In the rows, zero is written as 128.
Known rows, with every step that occurs
levetet, kulap: [140  99  81 170 131 138 113 123 195 148 129  84 119 139 136 140 124 201
 107 106  56  74 123]
mirebut, lepaz, pogut, levetet, kodedi, bugalon: [144  80 192 126 167 115 140 111 173 138 141 148  63 121 126 127 136  64
 125 152 166 146 124]
levetet, pogut, lepaz, kulap, mirebut: [134 137  95  99 153 152 144 155  47  94 101 140 168 135 144 122 121 112
 103  94 109 142 144]
pogut, levetet: [133 105 116 125 141 108 135 138 137 148 143  39 110 122 127 155 161  98
 130 118 199  70 128]
levetet, mirebut, lepaz: [ 94 120  96 168  93 172  76 118 126 138 126 154 142  99 146 120 109 194
 116 143  89 150 113]
pogut, lepaz, kulap, mirebut, levetet, kodedi: [ 83 205 170 117 113 124 132 150  94 134 106 124 148 111 127 110 125 108
 173 140 156 149 146]
lepaz, pogut, levetet: [145 108 123  98 144  99 153 124 125 126 142  86 110 134 114 148 139  42
 112  86 214 105 129]
kulap, mirebut: [122 129 119 161 113 108 120 151 130 125 130  81 151 106 165 128 149 184
 113 134 115 118  99]
kulap, lepaz, pogut, levetet, mirebut: [ 89 107  87  97 112 166 135 142  70 118 109 122 137 144 131 103 119 100
 103 102 164 159 126]
mirebut, levetet, kodedi, bugalon: [156 114 197 177 148 102 107 107 218 143 135 120  76 114 143 150 138 140
 129 178 115 112 111]
lepaz, pogut, levetet, mirebut: [ 80 107 100 107 118 155 121 142 109 132 116 101 139 137 131 127 120 107
 103  96 174 134 108]
levetet, kulap, mirebut, lepaz, pogut: [134 132  97 119 105 139 123 111  93  95 134 219 156 134 131 111  89 118
  95  98 100 195 126]
kulap, mirebut, levetet: [132 192 113 147  78 116  89 131  92 105 134 143 188 123 151 156 124 163
 131 155 133 144 118]
kulap, mirebut, lepaz, levetet, kodedi: [ 64 174 185 124  91 118 141 152 131 152 136 133 145 108 106 104 137 122
 185 150 144 151 117]
lepaz, kulap, mirebut, levetet: [147 184 104 132  88 120  90 130  66 102 125 178 211 154 134 144 116 168
 142 149 114 161 135]
mirebut, kulap, lepaz, pogut, levetet, kodedi, bugalon: [171  70 165 111 176 119 160 110 144 128 125 159  68 144 130 111 141  71
 130 144 148 155 139]
mirebut, levetet, kulap, lepaz: [164 141  61 143  94 160 122 114  85 105 118 160 142 158 133 111 114 166
 116 135  56 145 164]
lepaz, pogut, levetet, mirebut, kulap: [122 103  66  98 127 159 110 122  97 129 114 163 163 153 132 136 109 140
 129  95 143 149 121]
mirebut, kulap, levetet: [165 161  68 116 117  94 136 120  94 111 137 123 156 133 123 131 137 195
 137 145 100 114 134]
pogut, lepaz, kulap, mirebut, levetet, kodedi, bugalon: [148 134 183 127 156 125 118 127 126 115 121 158 114 137 147 128 127 119
 132 169 133 146 142]
mirebut, lepaz: [147 119 115 176 113 127  95 101 152 136 145 136 118  92 137 137 125 164
 123 140 104 120 125]

Rows
[140 127 191 163 136 109 110 124 179 130 132 138 103 117 153 139 140 147
 132 186 117 141 107] -> kulap, mirebut, levetet, kodedi, bugalon
[ 85 156  78 135  80 162  94 128  70 116 131 167 163 109 132 106 111 199
 120 163  91 170 124] -> kulap, levetet, mirebut, lepaz
[143 103 205 133 166 109 138 127 195 136 141  95  72 127 132 141 145 107
 126 153 155  86 126] -> pogut, lepaz, levetet, kodedi, bugalon
[160 103 176 143 168  91 147 123 176 137 131 116  83 136 124 112 149 162
 132 177  89 119 125] -> lepaz, kulap, levetet, kodedi, bugalon
[122 120  75 122 102 157  90 126 124 134 122 163 189 160 129 144 112 207
 144 118  97 127 111] -> lepaz, levetet, mirebut, kulap
[122 153 102 104 111 166 136 135  79  95 127 203 174 127 106 157 111  71
 113 107  90 161 117] -> kulap, mirebut, lepaz, levetet, pogut
[132 104  89 147 119 165  88 114 101 136 115 186 168 147 121 110 103 198
 133 129  63 157 139] -> levetet, mirebut, lepaz, kulap
[ 65 149 176  94 123 116 168 148 108 148 125 122 111 101 111  95 137  39
 163 119 203 171 127] -> kulap, mirebut, lepaz, pogut, levetet, kodedi
[144  98 201 151 144 113 121 115 199 143 150 148  90 128 123 135 138 131
 140 175 119 125 115] -> mirebut, lepaz, levetet, kodedi, bugalon
[158 154  61 109 145 138 156 122  96  97 110 157 138 120 111 152 121 112
 106 104  58 128 124] -> mirebut, kulap, levetet, pogut
[129 108  70  92 126 157 132 120 104 123 139 163 138 163 107 131 106  89
 113  90 136 139 150] -> mirebut, lepaz, pogut, levetet, kulap
[142 135 120 128 107 117 124 108  98  96 138 200 146 114 137 117 101 104
  98 105 128 188 118] -> kulap, mirebut, lepaz, pogut
[111 134  78 143  92 164  97 132  84 116 136 189 173 124 148 114 111 189
 121 145  73 174 130] -> levetet, kulap, mirebut, lepaz
[ 77 128 181 135 143 101 162 151 183 184 123  20  75  91 114 119 167  83
 172 127 191  83 120] -> pogut, levetet, kodedi
[126 139  86  98 122 154 127 140 123 119 140 107 154 171 115 147 115 140
 115  94 121  72 154] -> pogut, lepaz, levetet, kulap
[ 85 130 186 114 145  93 175 139 174 167 123  58  74 100 104 113 148  38
 156 101 204 112 120] -> lepaz, pogut, levetet, kodedi
[201 104  91 124 133 114 154  89 107  96 118 182 116 142 130 107 108 104
 102  84 101 163 143] -> mirebut, kulap, lepaz, pogut
[171  87 174 135 152 117 140 115 170 132 134 159  94 150 127 120 143 138
 145 167 101 134 129] -> mirebut, kulap, lepaz, levetet, kodedi, bugalon
[141  71 195 149 177 104 140 127 209 158 137  72  53 116 138 138 163 105
 130 162 159  93 114] -> pogut, levetet, kodedi, bugalon
[ 78 153  81 136  93 140 115 151 104 124 118  85 156 122 139 111 130 218
 109 147  94 122 105] -> kulap, levetet, mirebut
[169 117  98 111 185 151 145 121 101 111  99 119 120 135 119 143 114  82
  99  68 104  90 163] -> levetet, pogut, lepaz, kulap
[ 86 153 198 145 116  91 151 145 205 173 134  58 107 110 100 123 151 123
 176 128 145  84 109] -> lepaz, levetet, kodedi
[171 114 111 125 170 122 130 120 115 125 116  88 124 140 129 132 125 134
 116  92 132  74 166] -> pogut, lepaz, kulap
[137 156 133  99 125 117 133 138 114 113 150  74 142 138 118 159 134 100
 122 103 193  60 147] -> pogut, lepaz, levetet
[ 79 170 196 115 129 107 159 150 164 156 130  49  99 104 108 122 144  84
 165 115 186  74 134] -> pogut, lepaz, levetet, kodedi
